Known rows, with every step that occurs:
L-Z: [-14  17   4   6 -31  -8 -18   4 -17 -15 -56   4  13 -20 -11  -8 -13  -6
 -15   3 -18  -5  -5   3  22  13  26 -14  17  -5   7  -8  20 -17  17  10
 -19  -3   0 -10 -15]
M-Y-L-N-H: [ -9 -19 -24  -4  -7 -10 -26  -2  -9  -3 -27   3 -10  -4 -18   8 -25  -7
   0   4 -38  -9 -11   4  23   4  19 -30   3 -13  16  -1   9 -11  16  11
   7  -2 -10 -22 -14]
F-W-S-H-N: [ -1  -4   7  -1 -29 -19 -33  13 -23 -24  48   9  64 -28 -13  -9  -9  -1
 -25   6 -25  29   0   3  22  18  10  -5  24  -4 -10 -22  23  -8  19  14
  -4   0 -12 -11 -20]
Q-R-A-M-Y: [-22   6  11  12 -32 -14 -27  20 -28 -11  -2 -18   8 -13   1   7 -13   1
 -20  -5 -33   7   4   2  27   1  26 -14  18  -5  -4  10  17  -4  23   8
  -5  -6 -35 -14 -10]
M-Q-R-A: [-24   2   6   9 -43 -12 -26  15 -21 -11 -51 -14   7 -16  -5  -1 -15  -6
 -15   0 -18   7  18   3  26   3  26  -5  15 -10  -7  16  18  -3  23  16
 -13  -8 -22 -19 -11]
A-R-Q: [-23  16  10   9 -30 -11 -21   0 -21 -16 -16  -7  18 -36   1  -5 -15  -5
 -29  -1 -23  -3 -16   9  30   9  22 -12  20   0   0  -9  21  -1  -7  14
  -7   4 -22  -9 -18]
B-X: [ -2   3   9  11 -29 -11 -23   6 -24 -13 -36   3  12 -23 -21  -6 -22  -9
  -7   2 -17  -5  -9   4  22  12  23 -12  16  -4  -7  -2  26 -12   4  12
 -10   0 -14  -6  -8]
B-X-T: [ -7   6  10   8 -22 -11 -27  -7 -22  -1 -12   7   4  -6 -18   6 -26 -12
  -7   5 -19   1  -7   4  28  18  18  -5  21  -4 -16  -8  26  -7   7   9
 -17   0  -7  -9 -14]
Q-M-Y-L-N-H-F-W-S: [ -5 -21 -10 -12 -14 -15 -35 -20 -21 -14  30  -3  23   5 -25  13  -8  -7
   0   8 -28  16 -13   3  22  14  28 -18  11 -10  18  -3  13 -11   9   3
  11  -2 -34 -24 -14]
Z-L-N-H-S-W-F: [ -9  -8  -8 -14   3 -13 -16  29  -6 -26   0   8  11 -18 -12  10 -26 -11
   5  11 -37   2 -17 -17  19  20  17   3   9 -11  24 -18   8  -9  20   7
   6  -5  -4 -14 -23]
F-W: [-13  20   5   1 -33 -15 -22  13 -19 -10 -25   0  30  -9 -16  -3 -17  -2
 -20   7 -17  14  -3  14  24  30  18  -6  24  -4  -8  -8  25 -11  23  29
  -4  -4  -8 -11  -6]
W-S: [-12  -1   1  -2 -36 -16 -22   2 -20 -14  20   1  24 -33 -14  -2 -17  -8
 -16  10 -12   2  -5   4  23   5  14  -8  27  -6  -9 -14  20 -12  12  -3
  -5  -2   0 -14  -4]
N-H-F-W-S: [ -9   6  -3 -10 -39 -19 -26  -6 -22 -15  26   9  48 -22 -32   1 -11  -5
 -16  17 -16  11 -17   4  21  15  18  -4  23  -6  -1 -13  22 -11   1  19
   3   4 -16 -17 -10]
Y-L-N-H-S: [ -1 -17  -5 -11  -3  -7 -20  13  -5  -5 -50   9  12 -19 -20  -1 -18 -11
  -5   0 -31   0 -17   4  22  13  23 -19   2 -10  12  -5  18  -7  15  14
   6   2  -2 -17 -16]
W-S-H: [ -4  -8   3   3 -25 -18 -32  13 -23 -21  44   8  35 -43 -13  -9 -15  -8
 -23   9 -21   6  -4  -2  20  -3  10  -8  28  -8  -7 -14  18 -11  17   4
  -7  -4   9 -15 -11]
W-F-H-N: [-18  18  -4   2 -36 -17 -23  14 -19  -3  37  14  56 -23  -3  -4 -19   2
 -18  12 -18   8 -10  -1  23   8  16  -7  24   0   2 -17  27  -5  -4  16
  15   1 -25 -12 -19]
Q-M-Y: [-14  -2   6   7 -11 -12 -33  10 -28 -22 -19 -15   3  -1  -2  12 -10  -5
  -8   7 -23   7   0   5  21   9  29 -22  14  -4   2  10  13 -14  25   7
  -2 -12  -9 -20 -10]
X-B: [-12  13  13  -5 -24 -11 -25   2 -12 -14 -33   1   0 -16 -10  12 -17 -11
 -24   5 -18  -3   1  14  24  12  10 -13  23  -8 -12  -7  23 -12  25   7
  -5  -8  11 -14 -12]
Y-M: [-19   4  10   3 -16 -11 -28   6 -12  -9 -25  -1  17 -16 -11  -7 -12  -5
 -19   4 -25  -3  -1   5  20  11  29 -20  17  -6  -3   2  27 -14  15  11
   4  -3  -2 -11  -8]
G-T: [-12   0   1   8 -28 -14 -22  -1 -12   9 -33   3  13 -20  -6  -5 -25  -6
 -16  11 -25  -1   0   4  27  18  18 -11  29  -5   4  -8  25 -12   0  20
  -8  -1  10 -15  -8]
R-A-M: [-26   8  11   7 -45 -12 -20  21 -19  -2   2  -9  16 -24  -5  -8 -13  -5
 -32   0 -26 -11 -11  -2  26   4  19  -8  23  -7 -16   3  32  -6  17  14
  -6  -1 -12  -9 -10]
R-Q-M-Y-L-G: [-21 -20  -2  -1  -6  -4 -38 -17 -22  -4  19 -16  -8  -7   1   1 -14 -14
 -10  -7 -33  -1  -2   1  31   8  24 -25   8 -11   8   7  11  -4  -9   7
   8  -4   2 -15 -15]
N-H-F: [-12   6   2  -2 -31 -11 -33   2 -20  -9 -28   6  23 -24 -23  -6 -12  -7
 -15  14 -20  -4 -21   3  17   6  24 -14  14  -7   4  -2  21 -12  -1  28
   0   1   3 -17 -18]
R-A-M-Q: [-32  -3   8  16 -41 -11 -21  13 -18 -13 -20 -19   2 -19  -4  -7 -12  -8
 -26   1 -25 -10  -7  -9  25  -5  24  -9  20  -4 -17  17  30  -1  21  16
  -7  -2 -21 -15 -11]
R-Q-M-Y-L-N: [-17 -18  -7  -1  -5  -5 -36  -4 -16 -11   6 -18 -14   0   2   4 -13 -10
 -10  -6 -33  -6  -4   1  28  11  27 -21   6 -11  10   5  14  -5  -4   6
   4  -5 -17 -16 -14]
Z-L-G: [-13   2   5   2 -19 -11 -26  -8 -18  -5 -52   0  -7 -19 -16 -18 -16 -11
  -7   3 -27   3  -5   2  29  23  15 -13  13 -14   4 -14   9  -8  17   6
  -6  -5  18  -6 -24]
N-H: [-11   5  -8  -2 -32 -13 -19  11 -15  -7 -43   5  18 -22 -22   1 -19  -7
 -14  15 -22 -10 -14   6  19   5  19 -18  13 -10  -1  -2  19 -13  24  16
   1  -2  -4 -20 -11]
Q-R-A-M-Y-L-Z: [-22   1   8  11 -20 -10 -25   4 -19  -3   3 -11   6 -12  -5   5 -10  -4
 -16 -15 -40   3   9   3  27  -1  31 -19   6  -8  10  10  19  -8  20   4
  -6  -3 -53 -13 -13]
M-Q: [-21  -1   2  13 -26 -10 -25   4 -18 -19 -50 -10   1 -17 -10  -5 -16  -9
 -12   8 -16   1  -1   1  22   5  24 -13  19  -3  -7   8  19  -7  19  18
  -8  -5  -1 -18 -10]
Q-R-A: [-16  12   8  -1 -48 -13 -26  24 -21   1 -30  -5  22 -21  -5  -1 -15  -2
 -21  -1 -19   6  13  10  26  11  22  -4  17 -13  -6   2  20  -8  20  15
 -10  -7 -14 -13 -10]
F-H: [-12  19  -4   3 -28 -17 -21  13 -21  -4  -1  11  26 -22 -13  -8 -17  -1
 -24  11 -17   4  -8   9  23  10  19 -11  24  -4  -3  -9  22  -6  16  17
   5  -2 -12 -14 -12]
A-M: [-17  10  15  12 -39 -11 -21   8 -19 -11 -25 -10  18 -29 -10  -6 -15  -4
 -24   2 -21  -1 -19   6  23   6  23 -15  26  -1 -10  -5  28  -6  24  11
  -5  -3 -10 -10 -10]
A-R-Q-M: [-22  12  19  10 -32  -9 -23  -2 -27 -19 -31 -18  21 -27   6   1  -6  -7
 -28   0 -20   2 -14  10  27   9  32 -15  17  -2   2   0  22  -2   8   4
  -6  -3 -32 -13 -19]
Y-L-N-H: [ -7 -11 -17  -7 -29  -8 -20  -1  -4   6 -49   6   6 -16 -24  -1 -24  -9
  -7   4 -29 -12 -15   9  21   7  19 -22   8 -16  10  -8  19 -11  23  10
   3  -2  -5 -19 -14]
Q-R-A-M: [-20  13  18   8 -54 -12 -22  21 -22  -1 -26 -14  24 -28  -5  -2 -12  -1
 -27  -5 -23   4   0   7  26   4  26  -7  22  -9 -11   3  27  -3  29   9
  -8  -6 -29 -11 -11]
R-A-M-Y: [-27   1   4  10 -23 -14 -27  21 -25 -12  26 -13   0 -11   0   2 -14  -3
 -24   0 -36  -8  -7  -7  27   0  18 -16  18  -3 -11  10  22  -7  11  13
   0  -1 -18 -12  -9]

Rows:
[-24   6  11  13  -9 -11 -29  -1 -32 -29  -8 -21   6 -15  10  11  -7  -5
 -20   0 -29   5 -11   6  29   5  33 -23  13   2   8   7  12  -3   3   3
  -2  -4 -38 -17 -19] -> A-R-Q-M-Y
[-12  21  14   0 -33 -14 -35   5 -23 -11  -8   1  35 -11 -18 -10 -10  -2
 -21   6 -15  19  -9   9  23  31  23  -2  25  -1  -4  -8  27  -9  -3  39
  -5   0  -3  -8 -13] -> H-F-W
[-20  -3  15  15 -22 -10 -29  -3 -15 -21 -72 -15   9 -16  -8  -2 -11  -5
  -8   1 -20  13  13   7  20   5  41 -20  14  -5   1  16  20  -6  30   8
  -1  -9 -27 -19 -10] -> Y-M-Q-R
[-22   7  -1  -5 -34 -13 -23  21 -12 -12  47   2  32 -24  -1  15 -31  -6
 -10   9 -20   3  -6  -6  19  10  14   2  32  -4   4 -14  23 -14  14  15
  -2  -9   8 -13  -5] -> S-W-F
[-25 -27  -4  10 -17 -10 -27 -17 -13  27  29  -5  -7  -9   1  -2 -26 -10
 -15  -7 -51  -6   0  -9  38   4  14 -23  23  -9   8   4  22  -5 -11  12
   4   3   2 -13 -12] -> R-A-M-Y-L-G-T
[ -4  -7  12   2 -23 -17 -45   3 -27 -22  58   9  40 -43 -15 -16  -8  -7
 -24   8 -19  11 -11  -5  18  -3  13  -4  29  -5  -3 -15  20  -9  -9  14
  -8   0  15 -11 -18] -> W-S-H-F
[-19   5   9   2 -32  -8 -29  10 -22 -15 -14 -17  13 -18  -1  -4  -8 -10
 -25   5 -17  -7  -7   3  23  11  27  -9  16  -9  -6   4  23  -5   4  13
  -2  -5 -11 -15 -12] -> R-Q-M
[-15 -16  -6   1  -6  -8 -34 -15 -18   3   1   0  -6 -11  -9   0 -23 -10
  -2  -5 -33   6  -1   6  29   9  15 -29  13  -8   7  -2   9 -10   4  11
   4  -4  18 -13 -13] -> M-Y-L-G
[-15 -15 -10   1 -29 -10 -22   7 -14   4 -22 -11  -1  -9 -12  12 -20  -2
  -9  -7 -45  -5  -5   4  27  -4  26 -24   5 -15  12   7  14  -3  30   2
   5  -3 -45 -21 -15] -> Q-R-A-M-Y-L-N-H
[-15 -13  -1  10 -13  -8 -28  -5 -13  -7  -8 -12 -10  -9  -7   1 -20  -4
  -9  -8 -37  -1 -17   3  27   5  23 -26  16  -4   6  -4  19  -6  17   5
   2  -2 -15 -12 -13] -> A-M-Y-L-N
[ -6  -7   1 -13  -4 -12 -20  33 -12 -26  -5   7  23 -25 -13  16 -20  -9
 -11  11 -30  10 -14  -3  16  14  22  -9  12  -5   4  -4  16 -10  28  17
  -1  -3   9 -18 -14] -> N-H-S-W
[-10  -7 -10 -15 -16  -8 -13  31  -6 -24  -4   9  28 -23  -5  18 -32  -7
   1   9 -27   1 -21 -16  19  12  21  -1  20  -5  20 -15  15 -12  16   9
   0  -4  12 -16 -16] -> L-N-H-S-W-F
[-18  11  -6  -6 -33 -17 -23  22 -14  -9  74  14  55 -24   2   9 -26   2
 -17  12 -23  16  -7  -5  20  12  15  -1  28  -1   6 -23  25  -7   8  14
   9  -3 -15 -12 -19] -> S-W-F-H-N
[ -6  12  -4  -6 -20 -15 -28  -2 -15 -13 -58   5   8  -1 -33 -15 -10  -4
  -7  12 -30   7 -19   2  23  36  22  -5   8 -14  15 -15  13  -8  11  28
  -1   0 -19 -11 -29] -> Z-L-N-H-F-W
[-20 -10   3   7  -6  -7 -30 -14 -20 -15 -11 -20  -6  -9   9   8 -12  -6
 -13 -10 -36   3 -12   8  31   8  32 -27   7  -5  18   0  12  -1   1  -2
   1  -3 -39 -16 -22] -> A-R-Q-M-Y-L-N
[ -5  -2   3  -5  -7 -12 -20  26 -17 -19 -44   7  24 -25 -18   2 -13  -9
 -12  11 -24   3 -16   2  20   9  23 -15   7  -4   1   0  18  -9  16  20
   5   1   0 -18 -13] -> N-H-S
[-13  17   4  -1  -7 -18 -20  31 -20 -12  36  16  48 -28  -5  -2 -18  -4
 -16  10 -15  11 -14  -5  24   9  18   0  24   4   6  -9  23  -3  -7  21
  19   1 -15 -13  -9] -> W-F-H-S
[-18   4  20  24 -44 -10 -22  -1 -22 -22 -74 -24  11 -28  -8  -1 -13  -4
 -14  -1 -16  14  -4   9  24  -1  37 -14  22   0  -6   9  21   1  40   8
 -10  -8 -33 -18 -12] -> A-M-Q-R
[ -5   4  17   7 -19 -12 -49  13 -25 -17  11   7  29 -33 -11 -20  -8  -5
 -26   4 -25   9 -12  -1  17   6  17  -8  22  -4   0  -6  22  -9  -5  34
  -9  -2  19 -10 -23] -> S-H-F
[-22  -7   9   8 -20 -14 -33  13 -21   4  29 -16   9 -13  -5   8 -13  -4
 -19 -11 -40   8   8   8  28  -2  23 -18  10  -9  -4  12  20  -2  18  11
   6  -5 -48 -15  -8] -> Q-R-A-M-Y-L
[ -6  12   7   0  -1 -17 -21  27 -22 -15  -2  13  32 -25  -9  -8 -11  -3
 -22   7 -18  16 -12   4  24  15  22  -8  18   1  -1  -6  21  -1   8  20
   9   2 -10 -13 -14] -> F-H-S
[-12  10  10  -5 -37 -19 -32  -4 -25 -16  40   4  45 -22 -22  -6  -9  -4
 -19   9 -10  20 -10   5  24  22  18   2  31  -1  -8 -16  25 -10  -6  19
  -4   2  -8  -9  -8] -> H-F-W-S
[ -3   3   3   1 -28 -21 -29  14 -23 -22  49   9  50 -30 -18  -6 -13  -5
 -25   9 -21  19  -1   4  22  14  10  -1  30  -6  -8 -16  20  -9  24  15
  -4  -4  -5 -13  -9] -> F-W-S-H
[ -9 -21   1  -2  -3 -10 -23  21 -15  -8 -23  -8   6 -11  -8  12 -14  -4
  -8 -11 -46   7  -8  -1  28   1  29 -21  -1 -10  13  11  13   1  21   5
   9   0 -42 -19 -17] -> Q-R-A-M-Y-L-N-H-S
[-19   3   8  15 -17 -13 -27   8 -25 -20  -4 -14   2 -15  -5   3 -14  -2
 -16   3 -30   1 -15   1  24   2  24 -23  22   2  -5   3  18  -8  19  11
   0  -3 -14 -13 -10] -> A-M-Y
[-19  18 -10  -5 -32 -18 -19  24 -15  -8  74  13  42 -25  -3  12 -31  -1
 -17  15 -19   7  -9  -5  20   8  15   3  35  -2   7 -17  23  -9  14  15
   9  -6  -9 -14  -8] -> S-W-F-H
[-23 -13   9   7  -6  -5 -32 -28 -26  -8   2 -17   1 -16   7   6 -12 -11
 -13 -12 -36   8  -9   7  35   5  29 -31   9  -5  15   3   9  -1  -4  -2
   5  -3 -20 -15 -23] -> A-R-Q-M-Y-L-G
[-14 -19   3   2  -8  -6 -36 -16 -23  -1 -11 -11  -2  -2  -5   7 -15 -12
  -1  -4 -31  10   1   6  27   8  25 -31  11 -10   9   6  10 -11  18   1
   5 -11   7 -18 -14] -> Q-M-Y-L-G
[-19 -23   4  11 -25 -10 -28 -18 -16  27   3 -10   1 -13   2   4 -26  -6
 -10 -12 -48   9  11   0  39   6  21 -22  22 -11  13   4  17  -2   2   7
   1  -2 -14 -15 -13] -> Q-R-A-M-Y-L-G-T
